Each row was made from one path, in order. Every step used is in the known rows, and no mark comes twice. Write each row's path.
Known rows:
pevud -> simad: [ 0.28  2.27  1.20  0.28  0.13  0.60 -0.65 -1.21  3.28 -1.04  0.14  1.66
  0.07  1.90  1.16 -0.66  0.21  1.70  0.76  1.18]
dagad -> geso -> rofinik: [-0.65  1.42  1.25  1.82  2.22  1.19  0.40 -0.33  3.20 -0.68 -0.38  0.40
 -0.55  3.67  2.94 -0.91  0.32  0.63 -1.51  0.34]
simad -> rofinik -> geso: [-1.00 -0.16  2.59  0.92  1.76  0.16  0.23 -0.51  4.50  1.43  0.13  1.69
  1.24  1.64  3.70  0.48 -1.01  0.16  0.59 -0.91]
geso -> rofinik: [-1.20  0.57  0.79  1.46  2.29  1.10  0.58 -0.61  3.49  0.15 -1.11  0.79
  0.53  2.26  1.74 -1.02 -0.62  0.87 -1.12  1.88]
dagad -> simad -> rofinik -> geso -> rupape: [-0.47  1.60  2.14  2.05  0.39 -0.40 -1.62 -0.14  5.71  0.94 -0.04  2.27
  0.14  1.78  3.44 -0.28 -0.36  0.03 -0.24 -0.90]
dagad -> geso -> rupape -> nozi -> simad: [ 1.94  3.37  1.96  3.41 -0.13  1.21 -0.99 -0.71  3.86 -1.15 -0.97  2.45
  0.12  1.70  3.85  0.25 -1.89  2.87  0.39 -1.05]
rofinik -> geso -> dagad -> nozi: [ 0.82  0.45  0.19  2.56  1.72  1.96  2.65 -0.30  3.56 -0.31 -0.43  0.32
 -1.00  2.30  3.79  0.06 -0.28  0.63  0.39 -1.55]
rupape -> nozi -> simad -> dagad -> rofinik -> geso: [ 0.09  1.33  0.82  2.21  1.35  2.66 -0.80 -1.87  4.26 -0.15 -0.03  2.30
  1.01  1.40  3.26  1.79 -2.28  3.00  0.38 -1.62]
pevud -> simad -> rofinik -> geso -> rupape: [-0.26  2.51  1.37  1.35  0.41 -0.28 -0.10 -0.08  5.65  0.55  0.41  2.32
  0.74  1.86  3.46  0.03 -1.28  0.32  0.20 -0.64]
geso -> rupape: [ 0.22  1.68  0.88  2.06  1.00  0.33 -0.63 -0.66  3.13 -0.43 -1.02  1.92
  0.39  1.57  3.07 -1.29 -1.73  0.61  0.17  1.27]
rupape -> nozi -> simad -> rofinik: [-0.56  0.10  2.94  1.40  0.74  1.21 -0.69 -1.07  5.13  0.41 -1.57  2.73
  2.49  0.79  2.02  0.73 -2.35  3.56  0.20  0.34]
simad -> rupape -> nozi: [ 0.23  1.01  2.87  0.85  0.67  1.72 -2.61 -1.35  4.10 -0.51 -1.93  1.22
  1.22  1.18  2.35 -0.94 -3.66  3.05 -0.69 -0.75]
pevud -> simad -> rofinik: [-1.31  0.98  1.96 -0.25  0.61  0.14 -0.38 -0.78  4.91 -0.15 -0.02  1.92
  1.51  2.42  1.22 -0.54 -0.39  1.41 -0.08  1.24]
rupape -> nozi -> simad -> rofinik -> geso -> dagad: [-0.01  0.48  2.60  2.58  2.00  2.19  1.93 -0.68  5.62  0.97 -0.80  2.24
  1.88  0.19  3.14  1.79 -2.07  2.61  0.88 -1.47]
rofinik -> geso -> rupape: [ 0.96  2.12  1.18  2.72  1.02  0.09 -0.10 -0.40  3.37  0.40 -0.15  1.87
 -0.42  0.94  4.29 -0.16 -1.29 -0.13  0.98 -0.68]
rofinik -> geso -> rupape -> nozi -> simad -> dagad: [ 1.01  2.32  0.98  3.55  1.41  1.64 -0.74 -1.22  5.36  0.19 -0.68  2.88
  1.14 -0.45  4.22  1.35 -3.66  2.46  1.41 -1.10]
rofinik -> geso -> rupape -> nozi: [ 1.52  1.89  1.03  3.52  0.75  1.18 -1.40  0.00  4.12  0.39 -1.22  2.07
 -0.12  0.99  4.31  0.26 -3.02  1.82  0.35 -2.64]
pevud -> simad -> dagad -> rofinik -> geso: [-0.67  2.14 -0.25  0.50  1.30  1.70 -0.72 -1.57  4.14 -0.74  1.67  1.67
 -0.06  3.01  2.63  0.59 -0.36  0.79  0.11 -0.65]
nozi -> simad -> dagad -> rofinik -> geso -> rupape: [-0.19  2.37  0.13  2.48  1.49  1.30  0.45 -1.82  4.20 -0.19  0.84  2.72
  0.85  1.35  4.29  0.72 -1.52  0.69  0.50  0.36]
dagad -> nozi -> simad: [ 0.84  1.12  1.48  1.65 -0.27  0.77  0.99 -1.70  3.27 -0.83 -1.32  1.53
  0.19  1.91  2.47 -0.07  0.28  2.45  0.55  1.12]
pevud -> simad -> nozi: [-0.30  1.23  1.12 -0.02  0.31  0.36 -1.33 -1.07  4.74 -1.87 -1.20  2.13
  0.19  2.84  0.44 -0.34  0.09  1.74  1.48  1.28]
rofinik -> geso: [ 0.85  1.09  2.10  1.61  1.32  0.67  0.09 -1.04  2.76  0.50  0.13  1.49
 -0.28  0.99  3.53  0.53 -0.24  0.30  1.35 -0.87]
rupape -> nozi -> simad: [ 1.08  1.46  2.32  1.89  0.26  1.56 -0.75 -1.66  3.39 -0.43 -1.63  2.42
  1.19  0.36  1.80  0.52 -1.63  3.72  0.97  0.32]
nozi -> simad: [ 0.54  1.51  2.45  1.31  0.52  0.60  0.51 -2.07  2.74 -0.35 -0.40  2.26
  0.97  0.39  2.03  0.20  0.09  1.97  1.54  2.14]

Which path is each row?
[-0.87  1.48 -0.48  2.37  2.09  1.41 -0.63 -0.83  4.08 -0.09  0.66  1.97
  0.21  2.53  4.57 -0.02 -2.30 -0.21 -0.37 -0.61] | simad -> dagad -> rofinik -> geso -> rupape
[ 1.08  2.26  2.59  2.01  0.66  2.74 -1.69 -1.30  5.24 -0.45 -0.68  0.79
 -0.42  0.70  2.21  0.04 -1.69  2.26 -0.56 -2.67] | rofinik -> geso -> dagad -> simad -> rupape -> nozi
[-0.42  0.83  0.58  1.16  1.14  1.30  2.72  0.02  5.83 -0.37  0.08  0.66
  0.13  3.13  2.75  0.33 -0.06  0.91 -0.27 -1.59] | pevud -> simad -> rofinik -> geso -> dagad -> nozi
[-0.05  1.69  2.54  2.26  0.82 -0.52  0.98 -0.87  5.24  1.35  0.02  2.82
  1.75  0.34  4.38  0.75 -1.30  0.62  0.97  0.25] | nozi -> simad -> rofinik -> geso -> rupape
[-0.38  1.43 -0.61  3.08  1.72  2.29 -1.78 -0.46  4.72 -0.07 -0.42  2.13
  0.44  2.48  4.41  0.30 -4.08  1.70 -0.86 -2.40] | simad -> dagad -> rofinik -> geso -> rupape -> nozi
[-0.58  1.04  1.58  0.95  1.96  1.30  0.04 -2.35  3.83 -0.63  0.12  2.31
  1.86  0.18  2.13  0.53 -1.01  1.70  1.64  2.64] | nozi -> simad -> dagad
[-0.02  0.83  1.42  1.75  1.34  1.55 -0.16 -0.95  5.17 -0.86 -0.80  1.70
 -1.09  1.92  1.24  0.42  1.34  0.47  1.59 -0.76] | rofinik -> geso -> dagad -> simad -> nozi
[-0.80  0.37  1.16  1.34  1.37  1.68 -0.68 -1.07  5.08 -1.75 -1.63  1.61
 -0.45  2.32 -0.12 -0.73  0.95  1.21  0.97  1.18] | geso -> dagad -> simad -> nozi
[ 0.55  1.34  1.85  1.34  0.49  2.02  2.34 -1.98  4.38 -1.49 -1.18  0.61
  0.68  1.21  2.38 -0.95 -1.11  2.27 -0.31  1.25] | geso -> dagad -> nozi -> simad -> rupape
[ 0.61  1.58  0.80  2.98  0.52  1.31 -1.81 -0.12  3.85 -0.45 -2.13  2.14
  0.65  1.52  2.92 -0.88 -3.56  2.45 -0.22 -0.44] | geso -> rupape -> nozi
[ 1.54  1.40  1.06  2.75  1.00  1.85  3.62 -1.23  3.64 -0.43 -0.37  1.11
 -0.43  1.01  3.52  0.94  0.59  1.49  1.20 -0.61] | rofinik -> geso -> dagad -> nozi -> simad
[ 0.01  1.12  1.04  1.46  1.01  1.06 -0.14 -1.22  2.32  0.17  0.50  1.35
 -0.38  2.82  3.50  0.09  0.07  0.37 -0.07 -1.20] | dagad -> rofinik -> geso
[ 1.26  2.50  1.47  3.05 -0.06  1.05 -0.95 -1.00  4.00 -0.52 -1.87  2.91
  1.19  0.36  2.64 -0.12 -2.79  3.25  0.60  0.45] | geso -> rupape -> nozi -> simad
[ 0.02  1.77  0.27  3.10  1.80  2.15 -2.39  0.01  4.62 -1.34 -0.75  1.82
  0.37  2.66  4.25 -0.32 -3.73  1.83 -0.38 -1.50] | simad -> dagad -> geso -> rupape -> nozi
[ 0.19  1.69  2.48  1.60  0.64  2.91 -2.20 -1.43  5.00 -1.29 -1.41  0.85
  0.25  1.05  0.84 -1.12 -2.00  3.07 -1.27 -0.81] | geso -> dagad -> simad -> rupape -> nozi
[-0.44  1.82 -0.34  2.75  0.97  2.42 -1.39 -1.45  4.57 -0.98 -1.16  2.88
  1.63  1.80  2.75  0.15 -3.76  3.30 -0.60  0.56] | geso -> rupape -> nozi -> simad -> dagad -> rofinik
[-0.53  0.88  1.46  1.26  2.65  1.57 -1.11 -1.15  3.47 -1.01  0.71  1.08
  0.23  2.82  3.65 -0.20 -0.87  0.62  0.49  0.29] | simad -> dagad -> geso
[ 0.29  2.38  1.30  1.99  0.09  0.61 -1.33  0.37  6.33  0.50 -0.71  2.53
  0.95  1.79  3.40  0.46 -3.01  2.05 -0.20 -2.54] | pevud -> simad -> rofinik -> geso -> rupape -> nozi
[-1.16  0.60  0.32  1.28  2.43  1.81 -0.46 -1.45  3.35 -0.07  0.99  1.39
  0.47  2.68  3.74  0.51 -1.20  0.39  0.11 -0.69] | simad -> dagad -> rofinik -> geso
[ 0.33  1.88  3.04  0.99 -0.53  1.67 -4.32 -1.69  4.87 -0.83 -1.56  1.23
  0.36  1.33  1.17 -1.01 -1.92  3.34 -1.23 -1.03] | dagad -> simad -> rupape -> nozi
[ 0.12  0.53  3.22  2.02  0.74  0.99 -0.18 -1.11  5.27  1.33 -1.01  2.58
  1.93  0.35  3.37  1.95 -2.03  2.84  1.06 -1.67] | rupape -> nozi -> simad -> rofinik -> geso
[ 0.84  1.97  0.09  3.32  0.29  1.64 -1.47 -0.21  3.54  0.00 -0.97  2.08
 -0.34  2.74  4.20  0.07 -2.79  1.75 -1.05 -3.08] | dagad -> rofinik -> geso -> rupape -> nozi
[-1.00 -0.48 -0.03  1.13  1.79  1.56 -0.22 -0.98  4.02 -1.09 -1.06  0.91
  0.48  2.90  2.94 -0.67 -1.74  1.45 -0.12  0.68] | simad -> dagad -> nozi
[ 0.78  2.43  1.34  2.54  0.93  0.50 -0.77 -0.28  2.93 -1.09 -0.11  1.49
 -0.66  2.88  4.22 -1.18 -0.81  0.19 -0.06 -0.06] | dagad -> geso -> rupape
[ 0.24  2.02  2.66  2.81  0.31  0.73 -0.86 -0.17  5.51 -0.34 -1.19  2.67
  1.52  2.12  4.00  0.26 -2.59  2.69 -0.36 -1.02] | dagad -> geso -> rupape -> nozi -> simad -> rofinik
